What can hang from each mark:
Z2: Z147 Z684
Z926: Z264
Z264: Z344
Z344: Z147 Z264 Z684
Z893: Z119 Z996
Z119: Z147 Z893
Z684: Z2 Z328 Z344
Z328: Z893

Known rows, with every way that one mark hangs from another:
Z264[Z344[Z147 Z684[Z2 Z328]]]: [  8  -2  11   2  22   4 -18 -22 -10  11  43   5 -25   2   6   2  14   8
   1  -1  -4  -7 -18  10   2]
Z119[Z147 Z893]: [  2  -2  -8   9 -12   8  11   0   7   1   9  13   2   1   1  11  16  11
  -2  -1  -2  -4  -1   2 -20]
Z926[Z264[Z344]]: [ -7   0   1  -3   0   6 -14  -1   9  -2  -8  11 -11  -3  10   6  10   7
   7  -1   4 -18  -8  -2   4]
Z264[Z344[Z147 Z684[Z2 Z328[Z893]]]]: [  5  -2  12  -1  24   7 -14 -21  -6  10  58   1 -19   5   1   3  22  13
  -5   4 -10  -9 -15  13   0]
Z344[Z147 Z264 Z684[Z2 Z328[Z893]]]: [ 13  14  26   1  21   4  -6 -21  -6   8  60  -8 -19   3   1   1  21  13
  -1   2 -10  -2  -2   5   6]
Z684[Z2 Z328[Z893] Z344[Z147 Z264]]: [ 11   5  22   2  27   5 -17 -27   3   8  52 -29 -32   2  -6   3  16   7
   1   0 -12  -3 -13  13  12]
Z893[Z119]: [ -7  -8   9   1  -2   1  -6   0  11  -1 -15   6   2  -1  -3  -9   2   0
  -6   0   0  -5  -4 -15   1]
Z264[Z344[Z147 Z684[Z328]]]: [  4   1  14   3  10   4 -13 -19  -4   9  28   8 -19   3   3   6  15   8
  -5   1  -3  -8 -11  16   1]
Z926[Z264]: [ -2   4   5  -1  -6   2  -7   4  12  -2 -10   5  -2  -4  10   1   5   4
   4  -3   2 -11  -3  -7   4]
Z2[Z684[Z328[Z893] Z344[Z147 Z264]]]: [  9   6  25   6   8  15  -6 -24   7   9  26 -21 -27   7   1   4  11  11
  -4   2  -5  -5   0  26  10]
Z264[Z344[Z147 Z684[Z2]]]: [  2  -1  -2  -5  19   5 -15 -14  -6   7  41  15 -22   4   7   1  12  11
   1   3   0 -10  -7  -1   1]
Z2[Z147]: [  3  -5 -12   5   4   4  -4  -2  -3   3  -2   3  -4   2   1   1   2  -4
  -4   1   8   2  -7   1   1]
Z264[Z344[Z684]]: [ 0  1  3  0  9  8 -4 -6 -8  3 11 17 -8  2  8  3  4  9  1  3  1 -7  6  8
 -6]
Z926[Z264[Z344[Z147 Z684[Z2]]]]: [  0   3   4  -6  12   7 -22 -10   5   5  30  20 -24   0  17   2  17  15
   5   0   2 -21 -12  -7   4]
Z893[Z119[Z147] Z996]: [  0 -17   6   4 -11   4  -1   4  19   3 -19  19  13  -1  -2 -10  15   5
 -18  -7   1 -11  -8 -29 -11]
Z344[Z147 Z264 Z684]: [  5  17  16  -1   4   3  -2 -12   0   2  25  11 -16   4   6   3  13  11
  -2   3   1  -5  12  -1   8]
Z2[Z147 Z684[Z328 Z344[Z264]]]: [ 18   0  13  19  12  17  -9 -22  -6  11  -7 -16 -29   5   9   2   0  -1
   3  -3   6   4  -4  27   7]
Z684[Z2[Z147] Z344]: [ 13 -11 -12   7  24   7 -17 -12  -4   9  14 -10 -22   2   3  -4  -4  -5
   3  -2   2   3 -14   5   1]
Z264[Z344]: [-6 -3 -4 -2  7  5 -7 -5 -3 -1  2  6 -8  1  0  6  5  3  3  2  3 -7 -5  4
  1]
Z684[Z328]: [  6  -1  12   7   3  -1  -4  -8  -3   4   3 -11  -3  -2  -2   1   3  -4
   0  -4  -5   3 -10  10   1]
Z684[Z2 Z344[Z147 Z264]]: [  8   6   9   0  22   3 -19 -19   3   5  33 -14 -34   2   1   2   7   5
   6  -1  -3  -4  -6  -1  13]
Z119[Z147]: [ 1 -1 -2  3 -2  5  3  3  5  1 10  9  3  1  5  1 10  8 -2 -3  1 -2 -3 -6
 -9]

Rows:
[  8   2   3  -3  13   0  -8  -9  -3   8  38  10 -13   4   7  -4   7   7
  -2   1  -2  -4  -3  -5   0] -> Z344[Z147 Z684[Z2]]
[  3   5  20   2   3   6 -20 -16   7   7  18  13 -22  -1  13   6  21  11
  -2  -3  -1 -20 -15  10   5] -> Z926[Z264[Z344[Z147 Z684[Z328]]]]
[ 15   9   3   7  23   7  -5 -11 -15   6  23   8 -18   3  11  -2   7   6
   7   0   7   3   5  -4   2] -> Z344[Z264 Z684[Z2[Z147]]]
[  0   5  21  -2   5  10 -15 -16  11   7  35  10 -15   1   7   7  28  17
  -8   2  -6 -21 -12  12   3] -> Z926[Z264[Z344[Z147 Z684[Z328[Z893]]]]]
[ 15   1  15  15  14  20  -4 -22  -2  11   9 -21 -23   7   4   3   6   4
  -2   1   1   2   0  28   5] -> Z2[Z147 Z684[Z328[Z893] Z344[Z264]]]
[ -2   2   1  -4   7   6 -10 -12   0   4  24  18 -16   5   5   5  12  11
  -5   4   2 -11  -1   6   1] -> Z264[Z344[Z147 Z684]]
[  7   5  19   1   5   3  -1 -16   2   9  42  -2  -5   5  -2   1  17   9
 -14   3 -10  -4  -3  14  -1] -> Z344[Z147 Z684[Z328[Z893]]]
[ -1   5   9  -1   3   9 -11  -3   4   1   3  23 -10  -2  17   3   9  12
   5  -1   2 -18   3   1  -2] -> Z926[Z264[Z344[Z684]]]
[ 18  -6  16  -1  11  -1  -5 -17  -1  15  47  -1  -3   2  -5  -4  20   7
 -17  -3 -10  -7 -10   1  -4] -> Z344[Z147 Z684[Z2 Z328[Z893[Z996]]]]
[ -3 -16   7  -1  -8   6   4   4  22   3   0  15  18   1  -8  -9  22  11
 -24  -3  -4 -13  -5 -24 -13] -> Z328[Z893[Z119[Z147] Z996]]
[ -9  -9   8   0  -2   9   3   3  21  -1  10  11  10   3  -3  -8  18  13
 -15   2  -5  -8  -4 -18 -10] -> Z328[Z893[Z119[Z147]]]
[  5  -2   0  -1  21   6  -9  -9 -13   5  26  14 -13   2  11  -1   4   8
   8   1  -1  -6  -1   1  -6] -> Z264[Z344[Z684[Z2]]]
[  5  -3  14   6  -2  10   8  -8  -1   7   8 -11   1   5   2  -2   4   6
  -5   2  -4   1   1  19  -4] -> Z2[Z684[Z328[Z893]]]
[ 11   8  24   7  12   3 -18 -25   6   6  21 -22 -32   1  -3   6  10   1
   0  -3  -6  -2 -10  17  14] -> Z684[Z328 Z344[Z147 Z264]]
[ 17  -4   6   9  23   7  -5 -15 -13  12  42  -4  -7   4   3  -4  10   3
  -5   0  -6   3 -10  11  -7] -> Z344[Z684[Z2[Z147] Z328[Z893]]]
[  8   5  37   7  22   6  -5 -16  -1   5  30  -3  -9   0   1 -11  16  11
   0   0 -12  -3   2  -7   2] -> Z344[Z264 Z684[Z2 Z328[Z893[Z119]]]]
[ 15   1  -2   9  28   9 -17 -16  -7   6  17 -13 -30   2   4   0   1  -1
   9  -2   4   3  -7   3   8] -> Z684[Z2[Z147] Z344[Z264]]
[  7  -8  25   8  15   8  -2  -9   7   9  37   9   2   2   5 -14  20  15
 -10  -3 -13  -5 -11 -10 -16] -> Z344[Z684[Z2 Z328[Z893[Z119[Z147]]]]]
[  6  -2  -6   3  19  12 -20  -7  -3   7  15  22 -20   0  20   1  11   9
   7  -1   8 -15 -12  -4  -1] -> Z926[Z264[Z344[Z684[Z2[Z147]]]]]
